Known rows, with every step that occurs:
voso konim: 1.74 1.28 -0.99 -2.64 -0.21 -0.73 -1.86 -0.13 -0.63 0.29 0.93 -1.15 -0.19 1.74 1.58 0.78 1.11 -2.26 -0.01
zubilaz voso konim: 1.53 0.73 0.63 -1.32 -1.13 -1.63 0.83 1.69 0.42 -2.02 0.93 -3.66 0.95 0.18 2.35 0.64 1.32 -1.67 1.21
rogi zubilaz voso konim: 3.62 1.54 1.79 -1.34 -1.29 -2.24 -0.24 2.51 -0.62 0.16 2.09 -5.19 -1.53 3.02 3.62 1.86 0.65 -1.96 0.35
zumop konim voso: 0.40 1.65 0.47 1.36 -1.16 -3.65 -3.82 -1.23 -1.93 3.65 -0.54 -1.55 -1.46 -3.40 0.69 -0.02 -2.37 -2.86 2.34
rogi zubilaz: 2.06 0.46 1.27 -0.32 0.35 -0.33 -0.96 0.97 -0.85 1.77 0.93 -1.93 -2.64 2.72 1.11 1.28 -0.62 -0.25 -1.28
konim rogi zubilaz voso: 3.45 4.43 2.53 -0.14 -0.72 -1.50 2.49 4.46 -2.00 0.08 1.11 -5.84 -3.04 1.80 2.05 -0.98 -1.99 0.23 1.49
malel zubilaz voso konim rogi: 2.79 3.49 1.43 -3.49 -0.13 -4.40 1.12 5.67 -2.97 -0.26 -0.29 -4.29 0.02 2.17 2.57 -3.01 -0.33 -3.08 1.32
rogi zubilaz voso: 1.75 0.94 3.00 1.01 -1.01 -1.43 1.54 2.52 0.14 -0.29 0.88 -4.12 -1.52 1.04 2.12 1.29 -0.61 0.48 0.31
konim voso zubilaz: 2.83 -3.79 -0.70 1.30 -1.66 -1.80 0.45 0.30 -1.63 -0.59 0.58 -2.77 -1.64 -0.82 1.09 0.76 -0.32 -2.85 3.31
voso zubilaz malel konim: 0.32 -4.78 -1.37 -0.53 2.38 -2.01 -3.22 -3.83 -0.73 2.11 1.86 -2.15 -7.01 -1.04 3.08 3.13 0.60 -2.07 -1.53
voso zubilaz: 2.31 -4.72 0.42 -0.59 0.43 -0.51 1.36 -1.19 -0.62 -0.43 0.65 -1.53 -3.19 1.14 0.62 0.64 1.04 -1.60 1.94
zumop zubilaz voso konim rogi: 2.29 1.19 2.43 -3.62 -0.43 -4.88 2.35 4.20 -2.40 0.78 0.04 -5.12 -1.78 2.69 2.22 -3.81 1.67 -2.75 3.30
zubilaz voso konim rogi: 2.98 4.93 0.39 -2.49 -1.26 -1.90 1.88 3.30 -1.77 -2.03 1.05 -4.95 -0.33 0.60 2.31 -1.84 -0.55 -1.49 2.32
konim voso: 0.10 0.61 -1.07 1.55 -2.23 -1.11 -1.07 1.48 -0.83 -0.14 -0.04 -1.18 1.68 -2.35 0.59 0.15 -0.99 -0.78 1.51
zubilaz malel: -1.06 -0.62 -1.79 -0.48 2.21 1.37 -1.46 0.74 0.27 -0.91 1.79 -0.12 -1.96 -0.80 0.92 1.48 0.20 1.43 -3.30
voso konim rogi: 3.15 4.90 -1.48 -3.84 0.29 -0.94 -0.74 1.99 -3.28 0.19 0.81 -2.58 -1.67 2.69 1.13 -1.24 -0.68 -2.08 0.88
malel konim: -1.04 -0.23 -0.03 0.31 -0.70 -2.58 -3.18 -2.86 -0.85 3.38 -0.74 -0.45 -2.44 -1.99 1.86 0.71 -0.64 -1.30 0.02
rogi zubilaz voso konim zumop: 1.85 2.88 2.14 -2.20 -2.00 -0.17 -0.96 3.07 0.35 1.77 0.67 -6.31 -1.86 4.38 2.78 1.95 0.29 -3.43 -0.84

Rows:
2.30 3.73 2.74 0.01 -1.03 -4.35 -0.38 1.34 -2.86 3.51 0.45 -6.28 -5.37 -0.06 3.98 -0.26 -2.50 -1.27 1.26 -> malel konim rogi zubilaz voso
2.36 3.80 0.70 -1.50 0.08 -3.81 -3.16 -0.09 -4.11 5.34 0.37 -3.91 -6.34 1.72 2.77 0.13 -2.70 -1.61 -0.01 -> malel konim rogi zubilaz
3.52 5.56 4.17 -0.50 0.50 -4.15 0.05 1.67 -2.99 4.17 0.73 -6.06 -6.32 0.50 2.41 -1.09 -3.07 -1.35 2.42 -> zumop konim rogi zubilaz voso
-1.04 -0.28 -0.30 -2.41 2.64 -4.62 -3.08 0.02 -3.14 5.17 0.22 -2.20 -7.02 0.23 2.75 -2.27 0.16 -1.46 -1.28 -> zumop zubilaz malel konim rogi
2.50 3.83 -1.21 -2.02 2.88 0.64 -1.40 3.25 -2.65 0.89 2.88 -3.31 -6.16 2.78 2.10 0.95 -1.23 1.12 -3.71 -> konim rogi zubilaz malel
-0.45 -3.77 3.90 0.33 -0.74 -4.11 3.41 2.55 0.82 0.72 -0.49 -2.54 -0.23 0.18 0.74 -2.94 1.87 -0.36 2.60 -> zumop zubilaz voso
-1.59 -0.06 -2.92 1.51 -0.09 -2.42 -5.95 -0.73 -1.41 1.89 0.73 -1.71 -2.38 -4.60 3.52 2.73 -1.54 -1.34 -2.01 -> zubilaz malel konim voso
1.37 -4.55 -1.49 -1.18 3.22 1.07 0.11 -0.67 0.11 -1.31 2.36 -1.56 -5.00 0.81 1.39 2.25 1.15 -0.25 -1.69 -> voso zubilaz malel
1.55 -4.12 -2.27 0.37 0.87 -0.29 -1.01 0.56 -1.19 -1.34 2.56 -2.70 -3.21 -1.25 2.10 2.34 -0.03 -1.58 -0.16 -> konim voso zubilaz malel
-2.24 -3.53 -0.92 0.44 0.40 -5.93 -4.99 -0.23 -2.34 4.69 0.01 -1.65 -3.69 -2.49 3.16 -0.09 0.33 -2.11 -0.90 -> zumop zubilaz malel konim voso
-3.16 -2.49 0.40 -2.36 2.20 0.40 -1.21 1.45 0.77 3.11 -0.58 -1.06 -3.61 2.75 -0.17 -0.48 2.04 -1.26 -3.72 -> konim zumop zubilaz malel
1.95 -1.72 -1.92 -1.51 2.57 -2.28 -1.84 -1.64 -3.01 2.15 1.48 -3.72 -8.65 -0.30 3.19 0.65 -0.99 -1.93 -0.48 -> voso zubilaz malel konim rogi
0.21 0.31 -0.83 -0.56 1.93 -2.05 -5.73 -1.66 -1.34 4.17 1.88 -2.49 -6.72 0.22 3.79 3.80 -0.59 -0.41 -4.40 -> rogi zubilaz malel konim
-1.17 -4.06 -1.16 -1.76 1.41 0.30 -3.90 -3.06 -0.04 3.57 0.16 -3.33 -7.55 0.28 2.47 3.00 0.36 -3.50 -2.67 -> voso zubilaz malel konim zumop
-1.73 -2.24 2.42 -1.46 -0.28 -1.05 -0.07 1.06 0.42 4.26 -2.36 -1.19 -1.46 3.22 -0.79 -2.39 1.47 -2.74 -0.19 -> konim zumop zubilaz
0.09 -1.19 3.03 0.04 0.12 -3.37 2.40 3.81 0.10 -0.44 -0.88 -1.94 1.49 -0.71 1.24 -1.79 0.20 -0.94 0.37 -> malel zubilaz voso
